In the rows, zero is written as 128.
Known rows, with every step that occurs
pigo togum mibifo musikav: [118 115 113 156 117 122 115 128 103 171 125 113 116 120 127 128 107 151
 168 113 100 125 134 105 118 126  83 125 111 143  99 132 167 146 127 129
 140 141 111 123 129 136 101 114 119 171 136 131 126 126 111 145  71 132
 100 140 131 120]
togum pigo gapu meto pezor: [135 105 124 102 132 118 137 140  82  80 142 109 144  98 144 153 108 124
 164 125 114 146 161 126 117 125 149 105 115 122  65 108 149 118 131 125
 164 128  80 116 141 128 112 106 118 125 186 138 129  97  97  76 109 141
 136 137 128 139]
togum pigo gapu meto: [148 128 113 127 128 116 161 143  83  78 134 115 136 109 145 152 110 138
 175 128 111 153 153 129 128 128 145 102 114 124  64 113 151 129 128 126
 169 125  98 121 126 131 119 110 106 136 186 131 127  95  95  99 113 153
 134 146 133 134]
nake bageri mamo musikav mibifo togum fila: [153 106 137 143  94 115 155 136 126 104 119 127 105 133 177  97 105 154
 135 100 133 152  95  85 119 128 105 137 112 170 117 159 123 134 138 141
 133 110 143 133 171 104 127 147 111 153 168 109 166 126 106  80 102 151
 118 145 159  99]
mifug togum fila tukif: [143 155 132 149 110 122 187 126 110  91 109 117 134 127 145 130 103 131
 177 120  82 131 135 123 112 112 172 117 134 149 100 135 145 130 144 134
 155 127 119 132 129 151 105 130 115 160 144 132 128 139  89  73  95 155
 171 136 112 113]
mibifo musikav mamo diru: [131 126 161 132 127 117 115 151 100 182 144 125 101  96 155  94 109 206
 137 131 126 140 103 126 139 135 101 140  74 150 113 132 155 141 140 149
 119 146 160 149 131  92 128 122 134 142 159 108 123 114 131 148 126 127
  77 137 150 112]
lemut pezor: [118 102 155 111 118 117 126 143 107 144 122 109 152 105 145 108 122 128
 123 134 134 133 142 144 133 114 136 121 122 138 117 131 132 122 136 129
 144 132 112 131 146 122 138 117 130 140 126 116 117 116 104 119 132 124
 140 119 126 150]
mifug togum mibifo: [123 116 125 145 119 105 120 126 115 152 115 124 117 125 130 124 119 140
 159 121  94 128 133 109 117 123 125 109 126 136 102 130 160 135 144 133
 160 139 122 132 134 136 106 113 108 158 129 127 118 128 120 121  78 140
 112 149 124 125]
meto pezor lemut: [122  85 162  93 121 118 102 138 106 147 136  90 170 101 144 112 120  95
 121 133 127 130 148 139 121 110 141 124 124 143 111 115 138 110 140 127
 138 130  94 127 156 123 136 106 133 138 128 123 113 115 120  99 132 114
 139 108 126 148]
mifug togum fila tukif migu: [145 161 145 156 100 122 197 116 124  72  93 114 133 126 150 136 100 129
 189 121  66 126 143 124 114 104 190 124 140 155 100 144 139 130 143 136
 153 130 116 132 119 155  98 129 115 166 148 124 135 155  83  32  95 156
 180 134 106 110]
tukif fila togum pigo gapu: [139 136 126 153 127 107 197 136  88  96 110 108 141 105 106 149 114 129
 182 115  95 125 139 133 118 112 158 113 132 150  92 129 137 123 123 128
 180 112 108 109 111 146 118 101 111 154 170 141 127 111  68  68  95 169
 152 157  98  99]
gapu meto: [141 121 136 127 127 117 129 146 111 105 135 120 138 110 160 125 113 134
 148 131 119 148 131 138 136 122 145 115 123 128  84 126 148 124 138 135
 145 131 121 134 133 126 123 119 118 147 155 120 123 118 118 118 138 130
 141 131 139 137]
musikav mamo diru: [141 128 159 135 132 109 120 149 108 163 134 131 109  99 153  97 108 194
 130 142 121 143 111 132 143 128 135 144  91 144 124 120 152 136 140 151
 134 125 156 142 131  95 137 120 132 143 149 112 126 111 133 123 134 128
 105 128 146 114]
musikav mibifo togum mifug: [145 111  99 151  94 108 138 131 107 142 119 128 120 119 149 107 132 139
 164 113  95 121 115  95 121 135 125 103 110 134 100 136 147 102 153 130
 152 112 122 144 147 122 136 115  96 166 151 130 134 132 111 117 101 148
 110 147 123 119]
fododu diru mamo musikav mibifo togum fila tukif: [156 152 117 159 105 108 159 137 106 125 132 116 142 139 169  82  94 158
 183 112 102 121 105  77 101 132 139 149  86 170 124 144 128 109 138 154
 125  86 127 185 145 102 107 152 140 149 162 131 124 136 115  77  99 154
 133 133 136  91]
migu tukif fila togum mibifo musikav mamo kuvut: [106 134 153 151 119 101 144 121 112 168 133 121 122 109 120 115  95 166
 196 116  86 114  99  99 138 126 131 141 107 178 111 189 155 126 120 154
 130 141 138 138 117 109  85 119 125 163 158 122 160 141  90  96  84 159
  76 156 116  80]
nake bageri mamo diru fododu: [141 113 173 128 164 109 162 187 134 147 150 130 120  98 156  92  77 169
  92 155 151 161 111 156 128 124 125 151 129 155 134 106 160 134 143 183
 121 118 171 189 153  96 152 125 115 134 145 109 153 124 127 105 133 116
 123 118 172  98]
fododu diru mamo kuvut: [138 135 138 136 139  98 138 171 101 166 143 118 143 118 147  80  92 154
 133 152 133 129 116 117 116 133 146 145 108 155 140 160 152 107 151 158
 116 108 143 201 147  94 133 119 138 130 134 124 143 126 143 122 130 118
 118 117 153 110]
mamo bageri: [132 112 156 134 121 113 130 163 109 139 128 120 127 118 147 106  96 145
 130 144 114 143 117 134 137 119 131 128 112 148 128 133 150 122 140 140
 122 125 144 139 145 126 139 120 119 145 136 114 166 120 129 117 133 131
 137 122 137 120]
folub gapu meto pezor biri: [146  99 145  98 135 117 115 139 107 114 151  97 193 102 151 150 109 112
 148 130 129 166 150 134 123 106 145 120 117 145  60 101 134 105 145 127
 153 133  82 132 150 108 123 110 151 139 164 129 120  82 113  80 130 113
 142 119 129 173]
nake bageri mamo diru: [141 108 175 124 134 114 161 165 128 141 130 129 115  97 155  98  85 164
 105 147 147 163 106 152 124 110 127 155 133 154 128 124 148 135 138 149
 128 127 163 152 147 109 150 127 101 137 144 107 156 122 132 101 132 117
 126 123 161 106]
nake bageri mamo musikav mibifo togum fila tukif migu: [150 127 150 157  77 127 184 122 138  73 102 118 120 133 182 108  83 146
 165 101 102 145 103  92 114 106 149 154 125 179 116 169 121 123 130 141
 125 109 141 133 151 122 110 156 101 163 176 101 171 147  93  17 104 160
 147 136 140  84]
mamo musikav mibifo: [126 113 126 142 105 109 112 134 118 153 127 110 133 120 161  86 104 156
 136 108 119 137 111  98 139 133 108 129  96 146 128 153 126 126 138 142
 126 122 144 124 153 119 126 129 116 155 153 112 115 115 130 114 134 133
  95 127 144 114]
mibifo togum fila: [157 126 128 146 105 120 135 133 105 102 111 132 116 121 153 122 134 134
 157 121 102 135 125 113 120 128 138 107 129 148  98 136 141 132 139 127
 152 114 118 133 136 131 125 129 130 159 143 126 133 130  90  95  99 157
 162 143 120 124]
fila togum: [130 123 137 142 118 106 141 148 107 135 124 113 141 116 118 117 135 132
 140 129 109 130 119 142 123 115 152 129 135 146 110 130 149 116 132 134
 148 117 136 122 127 135 132 108 114 155 135 129 120 125 107 119 128 136
 153 141 113 122]
mibifo musikav mamo: [124 119 149 132 116 122 104 143  96 171 141 119 103 108 155 102 114 187
 140 115 132 135 112 114 135 133 110 119  82 144 101 140 151 137 143 135
 118 148 144 130 137 103 127 126 131 145 153 113 127 118 122 156 132 131
  84 139 137 117]
mibifo musikav buki: [123 119 133 135  87 123 116 148 100 171 138  97 101 109 166  99 111 159
 143 118 131 133 111 110 128 131  83 121 118 149  98 154 146 137 141 133
 114 145 143 133 144 114 125 120 119 154 146 109  93 123 119 157 130 133
  81 138 139 114]
meto gapu pigo togum mibifo musikav: [132 140  85 152 129 133 137 130  84 135 137 109 112 120 102 142 107 139
 196 106 103 145 146 106 119 124  95 137 112 132  64 121 167 135 128 126
 143 135  98 117 107 114 100 106 131 164 177 132 128 102 110 115  46 140
 110 139 129 129]
nake bageri: [141 102 152 126 121 111 137 159 119 140 126 115 130 108 152 113  98 146
 115 138 143 144 119 143 128 107 128 123 134 143 114 137 142 131 139 133
 136 130 142 128 145 130 146 127 112 148 139 114 157 127 120 116 136 123
 145 122 134 118]
nake bageri mamo kuvut: [130 104 160 124 120 114 157 165 121 135 132 120 123 114 155  99  83 145
 105 143 148 163 104 131 127 117 138 144 140 160 132 174 148 124 141 145
 118 129 159 149 162 109 144 127 101 138 144 104 185 121 125 106 135 121
 124 123 161 105]
folub gapu meto: [150 125 120 126 132 111 137 143 105 108 138 120 150 108 154 146 107 132
 158 125 127 166 132 130 134 118 142 112 116 131  60 116 150 120 141 136
 159 126 116 127 132 121 123 116 129 144 171 126 124  91 113 101 134 129
 137 143 132 137]
musikav mibifo: [135 120 123 140 107 112 110 131 111 148 125 116 131 110 160  97 112 145
 140 121 123 131 117 109 129 125 122 114 109 132 110 134 138 131 140 134
 137 126 137 138 150 123 134 124 114 158 149 116 125 116 122 125 134 129
 106 130 129 118]
fododu diru: [139 129 141 133 125 104 128 155 114 146 126 117 136 112 149  86 102 150
 131 154 127 136 131 137 116 123 142 130 121 141 119 125 147 117 147 144
 132 121 125 167 132 118 135 124 125 142 132 124 115 128 115 124 132 118
 131 118 127 116]
tukif fila togum pigo: [136 136 139 149 125  95 182 140  98  93 112 109 142 109 121 129 121 127
 164 116  89 119 127 140 124 113 159 118 136 155 111 140 144 123 120 124
 169 121 120 119 115 143 121 100  99 168 144 120 123 130  70  73 102 154
 159 157 104 100]
nake bageri mamo: [136 101 162 123 121 120 149 155 124 132 127 122 119 108 156 106  89 147
 108 131 154 157 114 140 121 108 135 132 141 148 116 134 143 130 140 135
 127 130 144 134 153 117 147 131  97 139 141 110 160 125 123 110 136 121
 133 124 148 109]
mibifo togum pigo gapu: [147 117 107 146 109 123 147 146  72 113 113 120 120 118 134 140 126 141
 173 120 101 138 141 116 113 129 144 100 122 134  86 120 147 118 139 120
 164 111 108 123 129 132 135 117 110 144 167 131 127 104  91  99  86 168
 145 151 114 119]
tukif migu: [135 123 150 144 108 117 132 135 125 123 106 115 132 105 151 114 107 138
 144 133 103 131 136 133 133 111 155 124 132 140 113 143 139 127 139 134
 136 129 130 127 126 136 127 118 113 155 138 112 126 138 113  79 133 130
 146 123 121 121]
nake bageri mamo musikav mibifo togum: [134  90 138 141  96 119 134 148 121 142 121 122 110 135 171  89 100 157
 123 103 140 153  86  95 117 126 109 146 113 163 124 156 129 116 146 140
 122 110 156 135 169 102 140 143 102 149 163 103 156 119 130 103 114 141
 108 140 159  97]
mamo bageri nake: [127 116 161 130 117 124 144 171 111 135 130 120 120 123 149 109  88 144
 122 153 116 158 111 129 141 114 127 141 116 152 132 147 143 123 148 142
 116 124 147 145 150 130 141 128 115 143 145 110 188 119 129 112 134 127
 140 125 130 110]
pezor meto gapu pigo: [153 142 117 125 125 117 139 156  96 104 142  89 168 116 118 130 102 116
 200 130 125 169 150 146 134 110 146 124 131 128  59 113 158 110 142 126
 143 121  99 131 117  97 141 110 124 141 177 114 115  94 119  92 110 131
 148 130 128 141]
musikav mibifo togum fila: [158 128 112 154  94 115 126 121 107 109 114 129 118 125 167 108 135 139
 163 112 105 127 116  92 120 132 124 105 111 146  96 140 134 135 138 129
 153 111 121 142 152 123 126 131 127 169 159 124 138 126  92 100  97 157
 131 147 122 118]
gapu pigo togum fila tukif: [152 173  88 151 119 128 196 127  90  57 113 114 139 126 138 147  90 125
 187 119  82 146 148 128 126 116 169 138 137 144  90 124 158 133 127 128
 159 114  95 122 106 151 107 121 125 176 158 136 138 127  79  61  76 152
 192 129 115 117]
pigo togum fila tukif migu: [151 162 131 172 103 134 193 117 123  73  94 111 142 122 148 143  85 126
 190 124  67 125 151 126 122  98 181 145 139 155 107 137 144 133 125 133
 148 112 101 115 116 160 102 128 121 182 147 131 143 151  76  32  96 152
 195 117 107 106]
tukif fila togum pigo gapu folub: [141 139 114 149 132 101 202 133  60  95 116 109 144 106  91 156 116 124
 197 111  93 152 132 137 121 116 165 112 137 143  78 127 134 125 120 125
 195 115 101 112 108 136 126  98 115 161 176 144 128 102  67  47  73 168
 164 168  92  99]

Rows
[132 102 134  94 128 105 161 141  76  78 146  81 182 110 115 164 145  83
 172 127 106 138 164 141 112 112 162 121 121 141  60  93 148 100 120 122
 181 115  65 109 138 127 113  84 124 125 181 146 117  89  85  76 105 142
 152 148 116 159] | fila togum pigo gapu meto pezor lemut
[148 137 132 143 116 110 165 127 111 103 110 126 119 127 145 124 123 137
 158 121  96 132 136 116 118 123 146 109 125 146 101 134 143 139 154 133
 161 130 117 132 138 137 114 119 124 156 141 130 127 134  96  96  95 147
 152 142 124 126] | mifug togum fila
[167 165  89 152 130 132 185 132  91  68 123 117 124 123 117 146 109 124
 188 116 101 153 158 120 127 116 147 140 129 137  72 116 148 134 139 125
 160 108  89 107 112 118 118 109 144 162 183 140 137 105  86  67  70 148
 175 125 125 131] | meto gapu pigo togum fila
[133  97 132 107 135 132 118 138 100 110 141 114 144  99 146 147 103 122
 153 127 125 148 153 128 119 121 149 112 121 121  67 108 137 113 141 137
 152 123  91 122 142 125 115 115 140 123 182 148 127  98 117  89 129 133
 135 122 127 137] | pigo gapu meto pezor
[131 131 156 144 126 120 158 123 125 124 107 122 144  99 151 115  68 130
 172 125 100 123 130 136 136 108 165 125 143 149 113 146 125 120 142 136
 135 129 118 132 119 140 124 130 115 163 138 122 127 146  96  66 125 149
 151 113 109  91] | migu tukif fila
[127  98 144 101 133 122 102 143 109 107 144 115 144 101 159 126 113 119
 134 128 120 142 138 134 128 121 150 119 124 126  86 119 146 112 141 134
 140 132 103 131 149 121 116 115 129 136 155 128 125 119 120  95 135 119
 144 123 133 141] | gapu meto pezor
[165 186 103 167 114 144 215 118 102  37 107 107 140 122 122 156  87 117
 218 116  70 145 164 129 121  94 192 154 142 144  71 126 145 121 130 127
 150 107  87 110  95 139 101 118 134 172 190 132 143 127  76   4  71 159
 206 117 105 115] | meto gapu pigo togum fila tukif migu
[113 115 119 143  86 113 118 128 103 182 131 102  87 128 149 115 122 158
 168 109 104 124 115  87 115 131  69 115 121 147  87 152 163 145 145 135
 138 157 131 137 142 120  94 116 112 162 140 118  92 127 120 157  73 143
  56 163 137 117] | mifug togum mibifo musikav buki
[121 117 121 154 118 122 102 126 101 185 132 121  98 121 136 125 109 186
 166 109 107 126 126  93 127 130  89 133  83 146  97 127 172 150 129 134
 137 142 117 117 130 111 101 117 133 167 148 129 134 118 116 155  76 135
  75 146 137 114] | pigo togum mibifo musikav mamo
[147 140  94 124 132 107 142 144  88 110 131 118 140 106 134 137 106 132
 151 122 127 169 133 130 135 123 139 113 121 133  73 120 153 123 140 132
 161 125 119 127 117 119 133 109 128 149 163 121 123  89 108  91 109 130
 137 144 122 130] | folub gapu pigo
[128 137 153 151 126 109 179 126 124 124 106 119 154 106 122 123  92 122
 180 125  88 116 119 145 130 104 179 135 151 160 112 141 131 110 135 137
 147 118 122 123 110 145 120 117 114 166 140 132 125 149  82  63 117 155
 168 132  95  90] | migu tukif fila togum
[146 120  96 142 114 117 153 145  45 112 121 123 121 121 119 147 128 137
 187 116 100 165 131 120 117 134 149 100 126 129  71 119 144 119 136 116
 178 114 101 127 125 122 145 117 115 149 173 132 129  95  91  79  63 168
 159 163 109 119] | mibifo togum pigo gapu folub
[135  95 138  85 128 116 143 137  79  83 146  86 174 101 142 156 119  92
 163 129 118 145 171 134 119 118 149 110 114 131  62  96 143 113 127 121
 170 127  62 118 146 125 117  96 125 122 179 135 120  86  96  77 112 136
 136 131 131 160] | togum pigo gapu meto pezor lemut
[132 106 115 153  94 117 105 138 107 152 117 119 123 135 162  92 122 152
 148 101 108 133  99  89 126 138 113 130  99 150 123 154 129 113 147 138
 130 108 142 130 152 115 130 133 122 160 156 112 117 117 126 113 111 149
 112 141 139 113] | mamo musikav mibifo togum
[143 119 104 150  95 107 124 135  85 117 118 119 122 125 160 106 133 144
 163 113 101 126 117  99 120 136 129 105 108 136 101 134 150 123 137 119
 154 116 122 140 148 122 135 119  97 166 158 106 128 117 100 111  92 153
 124 158 124 119] | musikav mibifo togum pigo
[136 128 160 137 162 116 146 172 126 148 148 131 121  96 149  88  91 166
 111 146 130 155 122 146 128 135 134 145 122 146 131 100 159 131 143 181
 121 118 161 189 142  97 143 119 119 138 140 114 117 123 127 109 129 123
 114 120 164 103] | bageri mamo diru fododu
[122 111 136 139 105 118 124 130 123 143 127 116 123 119 162  80  96 157
 129 101 129 151 108  95 129 132 113 142 103 149 127 149 127 126 142 144
 117 124 148 130 159 108 125 131 101 148 155 108 118 114 132 111 134 131
  83 129 159 105] | bageri mamo musikav mibifo
[116 139 169 149 135 100 150 118 121 175 130 130 116  93 122 114  97 185
 196 121  85 113 101 119 136 118 119 152  97 170 108 138 154 138 117 158
 140 141 140 139 101 107  90 118 124 160 157 125 129 141  94  93  81 155
  80 157 115  79] | migu tukif fila togum mibifo musikav mamo diru
[147 149 139 140 110 123 163 130 114  92 122 116 142 106 152 120  97 131
 164 126  99 136 135 131 125 110 162 117 133 147 102 137 139 136 124 133
 143 123 122 128 126 149 113 136 114 156 142 126 133 135  88  76 124 149
 165 124 114 114] | togum fila tukif
[111 122 171 144 120 113 147 146 110 158 138 120  97 122 124 123 101 177
 163 122 102 132  92 102 140 117  97 147  85 176 115 162 154 137 123 149
 130 138 149 135 130 113  95 120 129 159 164 118 196 125 101 116  92 147
  79 172 117  81] | tukif fila togum mibifo musikav mamo bageri nake
[141 128 108 133 126 109 159 142  55 114 131 114 131 105 117 142 109 138
 175 123 111 171 143 129 128 127 145 102 123 124  77 118 141 134 131 122
 174 126 103 121 125 126 142 112 111 144 170 131 129  92  95  82  87 152
 141 148 114 121] | togum pigo gapu folub
[123 114 129 143 119  97 117 134 116 150 126 116 133 113 109 122 138 131
 154 126 100 128 125 124 122 116 128 120 134 143 106 130 161 130 115 135
 160 123 129 118 122 138 110 107 105 159 130 131 121 126 106 119  97 139
 122 152 112 125] | fila togum mibifo
[149 125 149 138 120 121 125 156 113 138 137  88 171 112 123 122 100 122
 191 133 125 154 148 142 128 100 141 124 129 136  77 115 149 112 145 128
 132 118 107 127 138 101 145 121 125 140 163 118 116 103 122 103 130 131
 143 119 128 134] | pezor meto gapu
[154 178  98 161 109 128 204 119 107  39  96 110 139 124 143 152  89 121
 198 121  67 140 155 129 127 107 187 144 141 149  91 134 152 132 124 129
 158 115  92 122  97 157  98 117 122 182 162 128 143 142  73  19  77 152
 201 127 108 113] | gapu pigo togum fila tukif migu
[167 162  73 146 132 110 183 129  88  73 117 120 136 123 130 163 104 127
 177 115 103 165 149 114 129 122 138 126 122 144  69 114 156 137 136 129
 179 112  88 113 114 131 116 107 144 172 170 140 139  96  80  67  71 143
 168 145 120 129] | folub gapu pigo togum fila
[112 113 128 143 114 111 116 126 106 170 123 117 107 125 131 121 122 152
 166 109 101 124 124 102 112 130  92 106 110 141  94 141 161 143 144 133
 147 157 126 141 133 132  97 115 111 156 136 125 117 130 118 145  69 137
  85 158 130 122] | mifug togum mibifo musikav
[143 150 111 147 137 116 130 144  90 154 151  98 131 118 110 139  96 180
 230 123 107 163 140 117 134 123  89 162  80 145  57  99 191 138 130 143
 142 131 100 139 108  68 107 108 143 156 195 120 125  86 126 120  46 133
  81 151 150 126] | pezor meto gapu pigo togum mibifo musikav mamo diru
[139  93 144  86 134 111 120 137 102 114 151  92 188 100 151 150 118  86
 146 128 132 158 152 135 125 107 145 119 115 139  60  99 143 103 140 132
 159 127  77 124 152 111 123 102 147 129 163 130 116  84 115  78 130 114
 139 126 130 163] | folub gapu meto pezor lemut
[172 164  96 149 128 121 178 140  96  67 127  93 164 131 115 157  99 110
 225 122 101 165 167 131 129 111 144 135 130 141  54 107 161 127 138 125
 161 107  68 117 117 110 123 109 142 164 182 134 130 101  90  69  71 144
 179 132 127 139] | pezor meto gapu pigo togum fila
[139 130 152 139 162 107 134 176 121 159 147 127 134  97 148  93  97 163
 120 153 119 140 124 149 137 136 130 133 115 143 131 103 157 132 143 180
 131 116 156 184 135 109 141 114 135 145 139 118 113 123 123 116 130 127
 127 118 152 113] | mamo diru fododu
[132 133  79 146 127 113 131 128  97 119 118 120 124 124 123 140 107 133
 167 121  96 144 145 115 130 126 122 129 131 130  91 120 173 137 125 128
 165 126  98 121 111 137 107 103 116 172 143 131 128 116 108 107  58 137
 134 141 127 128] | gapu pigo togum mibifo
[137 129 112 144 118 112 177 138  78 113 111 116 121 124 124 146 113 143
 175 120  96 137 149 119 109 126 150 103 120 132  88 119 152 127 153 127
 173 127 107 121 131 139 123 107 106 141 166 134 121 105  97  99  80 158
 136 152 120 120] | mifug togum pigo gapu
[142 124 118 136 119 114 154 144  84 115 124 112 132 105 132 136 106 144
 162 128 113 142 151 125 120 123 138 103 119 131  94 120 147 133 131 125
 160 124 110 117 128 136 131 112 107 139 166 130 126 100  95 103 108 151
 129 139 122 121] | togum pigo gapu
[119 109 151 133 118 123 134 144 120 138 126 118 120 117 149  94  94 152
 120 112 126 157 118 118 130 126 126 145 121 153 131 148 133 122 142 139
 117 125 144 121 145 113 129 128 103 137 141 110 115 119 129 106 135 129
 111 125 156 111] | bageri mamo musikav
[131 139 152 149 103 130 152 132 124 110 108 108 146 105 152 118  88 133
 164 131  88 130 135 140 126  98 183 133 140 144 111 143 140 116 132 135
 129 127 131 131 118 149 120 128 105 159 141 113 127 145 105  57 137 139
 166 117 109 108] | fila tukif migu
